Known rows, with every step that occurs
pifim > tume > kugel > nedesu: [ 17 -12   8 -40 -21 -42  17  20  -8 -28 -29  -8   0  -2 -36 -27  32 -21
 -13  23   0 -42   3  61 -42]
pifim > pomesa > kugel: [-14   0  -8 -35 -19 -12   1 -11  -4 -28 -37  -4 -27   1 -43 -46  24  -9
  16  10  12 -22 -11  68 -29]
tepek > pifim > gafod > tagik: [  4 -18   9   6 -32   6  20 -23  13  11 -25  -5 -59   4 -34 -38 -18  -7
   1  14   0   6 -37  52 -45]
tume > kugel > nedesu > pifim > gafod > tagik: [ 50 -21  17  -9 -27 -39  10  10 -14  15 -49 -17 -68   8 -34 -31  40 -24
   7  25  -6  -4 -23  49 -55]
kugel > gafod > tagik: [ 13  -1  18  -8 -27 -16  32 -17 -10 -24 -23 -24   7   0 -45 -47  -2  21
  16   9  -7  -8 -37  59 -38]
tepek > pifim: [ -8 -11   5 -12 -18   9   6 -23  -3 -25 -19   5 -12  -6 -27 -37 -16 -15
 -11   6  29  -2 -22  53 -32]
pomesa > kugel > nedesu: [  7 -12  -6 -38 -21 -17 -13 -11  -2 -36 -20  -9  18   0 -36 -29  40  -9
  10  13  28 -19   5  64 -38]
pomesa > kugel > nedesu > pifim: [ 24 -20  -3 -41 -18 -10  -7  -6 -18 -21 -29  -7  -8   1 -31 -25  50 -22
  16  13  30   6  -1  58 -40]
gafod > tagik > tepek > pifim > pomesa > kugel: [-10  -5 -13 -17 -31  -7   9  -5  -1   6 -58   1 -71   4 -43 -47  26   8
   9  31  11  -9 -27  68 -30]
tepek > pifim > pomesa: [-15  -3   0 -16 -25   1  12  -5  -1 -23 -39   0 -23  -2 -36 -50 -16 -15
 -17   8  20  -7 -24  55 -33]
kugel > tume: [  0 -11  15 -19 -26  -6  12 -16 -10 -36 -19   1  42 -16 -33 -37   0 -14
   8   6  22   0 -12  63 -35]
pomesa > kugel > nedesu > tagik: [ 12 -11  -4 -53 -16 -21 -31 -12  -1 -10 -24   7  29   0 -31 -34  22  -8
   9  19  30 -23  -3  63 -42]
tagik > nedesu > kugel: [  9 -12   1   9 -16 -26  42  -6  -8 -36 -27   7  53 -14 -23 -32   5   2
   6 -14  18 -30 -20  64 -38]
tagik > tepek > pifim > tume > kugel: [ -6 -21   5 -17 -19 -23  17   6 -10  -2 -41  13 -53  -9 -23 -31  24 -20
 -11  33   9 -34 -15  62 -26]
nedesu > kugel > gafod > tagik > tepek: [ 27  -5  14  13 -28 -41  34  -2  -7  -6 -41 -19  16  -8 -28 -51  13  26
  42  10   6 -32 -39  67 -28]
tume > kugel > gafod: [  9 -10  19 -12 -13 -40   0 -12 -25 -31 -27 -15  18 -10 -41 -47  40  -7
   8   8   3 -25 -28  57 -30]
pifim > tume > kugel > gafod > tagik: [ 15  -7  22 -24 -22 -45  40   4 -18 -15 -33 -19 -10   0 -54 -45  26   4
   7  22 -35 -27 -28  62 -40]
tume > kugel > nedesu > pifim > pomesa: [ 33  -5   7 -29 -19 -43   4  26 -28 -17 -62 -13 -25   1 -37 -43  47 -32
 -10  18  13 -17  -9  53 -43]
pifim > tume > kugel > nedesu > tagik > tepek: [ 24 -16   9 -42 -22 -50   2  24  -7  10 -48   7  -7  -5 -15 -30  33 -13
  -4  42  12 -60  -5  67 -38]
pifim > gafod: [  2 -15  11   0 -26  -2  16 -27  11  -9 -19 -11 -38  -4 -21 -32  -4 -16
  20   7  10 -19 -21  59 -36]
nedesu > tagik > gafod: [  2 -11   7 -29 -23 -15 -12 -13  -4  11 -12   9 -29 -11 -20 -46 -22   3
   8   9  25 -38 -23  51 -31]
gafod > tagik: [ 13   7  11 -16 -24  -7  32 -19  -1 -24 -23  -9 -40   6 -33 -37 -15  13
   5   9   2 -15 -28  59 -38]
kugel > gafod > tagik > tepek > pifim: [  4 -12  12  13 -33 -10  25 -14  -9   0 -37 -14 -11  -6 -35 -44   8  19
  12  27  11  -1 -42  58 -30]
nedesu > tagik > tepek > pifim: [ -3 -12   6 -13 -19  -1  -8 -18  -2  14 -35  23 -22 -10  -7 -38 -17  -4
  -3  25  42 -18 -30  58 -28]

Rows
[ 26  -4   4 -24 -27 -17  17  17 -13 -22 -51 -18 -14   1 -31 -40  16 -22
  -5  14  21  -4  -9  54 -45]
kugel > nedesu > pifim > pomesa
[  4  -7  12 -35 -13 -30  24   1 -10 -26 -28   3 -33  -3 -31 -33  17 -21
  -4  16  -8 -44 -13  64 -33]
pifim > tume > kugel
[ 17 -17   5 -21 -17 -37 -40   8  -9  15 -49  17   2  -9 -16 -37  26 -16
 -20  38  40 -30 -16  55 -36]
tume > kugel > nedesu > tagik > tepek > pifim
[  9 -19   7  18 -18 -40  41  -4 -15 -37 -27  -8  98 -21 -37 -40  22   9
  15 -14  12 -20 -29  63 -37]
tagik > nedesu > kugel > gafod
[  8 -18  14  -6 -26 -49  66  11 -25 -18 -38 -14  29  -6 -59 -34  41  13
  -6  19 -36 -23 -30  63 -47]
pifim > tume > kugel > gafod > tagik > nedesu
[ 20  -6  19   3 -23 -48  17  -5 -24  -5 -47 -19 -29  -5 -36 -45  44  19
  20  30  -6 -30 -39  64 -27]
tume > kugel > gafod > tagik > tepek
[ 21 -15  16 -37 -10 -22  25   6 -28 -13 -39   4 -60  -2 -27 -31  27 -37
   2  17  -5 -19 -15  59 -36]
nedesu > pifim > tume > kugel
[ 31 -21  18   8 -18 -42  38   2 -46 -11 -50 -10   3  -6 -50 -36  52   4
   2  14 -14   7 -41  54 -47]
tume > kugel > gafod > tagik > nedesu > pifim
[ 39 -14  12 -27 -13 -37  -4   9 -29 -20 -42  -7 -20  -2 -27 -30  44 -29
  -7  18  21 -14  -6  51 -43]
tume > kugel > nedesu > pifim
[ 14 -10  11  14 -37 -11  33 -18  12  15 -38 -15 -82   2 -17 -32   0  12
  30  27   2 -28 -33  64 -34]
pifim > gafod > tagik > tepek
[-22 -10 -11 -30 -19  -2  -7 -12  -2 -20 -39   6 -25  -1 -48 -48  18 -20
  -3  11  20  -2 -16  62 -31]
tepek > pifim > pomesa > kugel
[  32  -19   14   12  -33   -5   36  -13   -5   29  -48  -14 -108    2
  -11  -30   11   -4   35   28    5   -4  -37   60  -36]
nedesu > pifim > gafod > tagik > tepek
[ 46 -22  11   7 -40 -16  29   6  -2  26 -51 -24 -73   4 -15 -24  29  -6
  26  35  11  -7 -24  57 -46]
kugel > nedesu > pifim > gafod > tagik > tepek
[ 12 -12  14   9 -22 -47  37  -4 -30 -24 -38 -14  31  -8 -55 -38  45  19
  -4  13 -15 -12 -38  58 -45]
tume > kugel > gafod > tagik > nedesu
[ -4 -26  13  -7 -22 -32  16   5 -20  -1 -41  -5  -4 -16 -35 -40  38 -14
  -1  35   3 -27 -24  62 -26]
tagik > tepek > pifim > tume > kugel > gafod
[  6  -4  -9 -57 -22 -29 -21   6   2  -7 -44   0  18   3 -39 -47  22 -10
   5  18  24 -30  -3  65 -43]
pifim > pomesa > kugel > nedesu > tagik
[-21 -23  -9 -18 -33 -11  -8  -2 -10  -8 -54  12  10 -18 -45 -46  39 -20
  11  29  31   8 -11  72 -26]
tagik > tepek > pifim > pomesa > kugel > tume
[  7 -19   7  19 -34 -12  56 -16   5  -3 -29 -10 -22  -1 -34 -25   2  12
   6   9 -10 -10 -32  59 -51]
pifim > gafod > tagik > nedesu
[ -7 -23  15 -20 -18 -28  13   1 -18 -17 -29  -4  14 -11 -49 -44  23 -24
 -11  20  -7 -13 -25  55 -35]
tepek > pifim > tume > kugel > gafod
[ -1 -19   0  -3 -25 -25  31 -20 -18 -23 -28 -14  41  -5 -58 -34  46  26
  17  10  -7   1 -28  65 -42]
pomesa > kugel > gafod > tagik > nedesu
[ 23 -19  15  12 -27 -14  58  -7 -32 -13 -37 -18  17  -5 -45 -34  22  15
   9   7  -3  20 -39  53 -47]
kugel > gafod > tagik > nedesu > pifim
[ 17 -14   4 -34 -32 -26 -18   4  -1   6 -15  -1   7 -11 -25 -41  -6   1
  -4  16  30 -40 -11  46 -41]
kugel > nedesu > tagik > gafod
[  5  -7   7 -23 -23 -19  12 -24 -13 -21 -22 -19   5   1 -55 -46  34  18
  31  13  -6  -4 -28  65 -34]
pomesa > kugel > gafod > tagik
[ 20 -17   9   8 -31 -36  55   3 -11 -28 -37  10  79 -17 -45 -39   7  12
  10  -9   4  -2 -27  68 -49]
gafod > tagik > nedesu > kugel > tume
[ 38 -28  14 -11 -22 -36  -5   7 -16   4 -42 -13 -42  -2 -25 -29  48 -41
   4  18  12 -12 -12  51 -46]
tume > kugel > nedesu > pifim > gafod
[ 20  -7   8 -26 -17 -41  -9   6 -13 -33 -31  -9   8  -3 -31 -32  36 -13
 -12  15  18 -34  -6  55 -40]
tume > kugel > nedesu
[ -6 -16   8 -28 -13 -15  13   0  -9 -15 -28  12 -33  -5 -37 -36   9 -31
 -20  20   1 -21 -15  57 -34]
tepek > pifim > tume > kugel
[ 17 -11  10   7 -34 -22  63   9 -30 -10 -59 -22   8  -3 -54 -45  25  11
   4  11 -13  14 -41  56 -49]
kugel > gafod > tagik > nedesu > pifim > pomesa
[ -4 -21   0  -3 -29  -9   3 -21 -12   3 -37 -10 -17  -5 -46 -43  41  15
  24  29  13   4 -34  65 -28]
pomesa > kugel > gafod > tagik > tepek > pifim
[  8  -5  10 -20 -18 -12   0 -18  -2   4 -35  11 -23  -7  -3 -36 -12   5
  14  25  33 -40 -24  66 -26]
nedesu > tagik > tepek
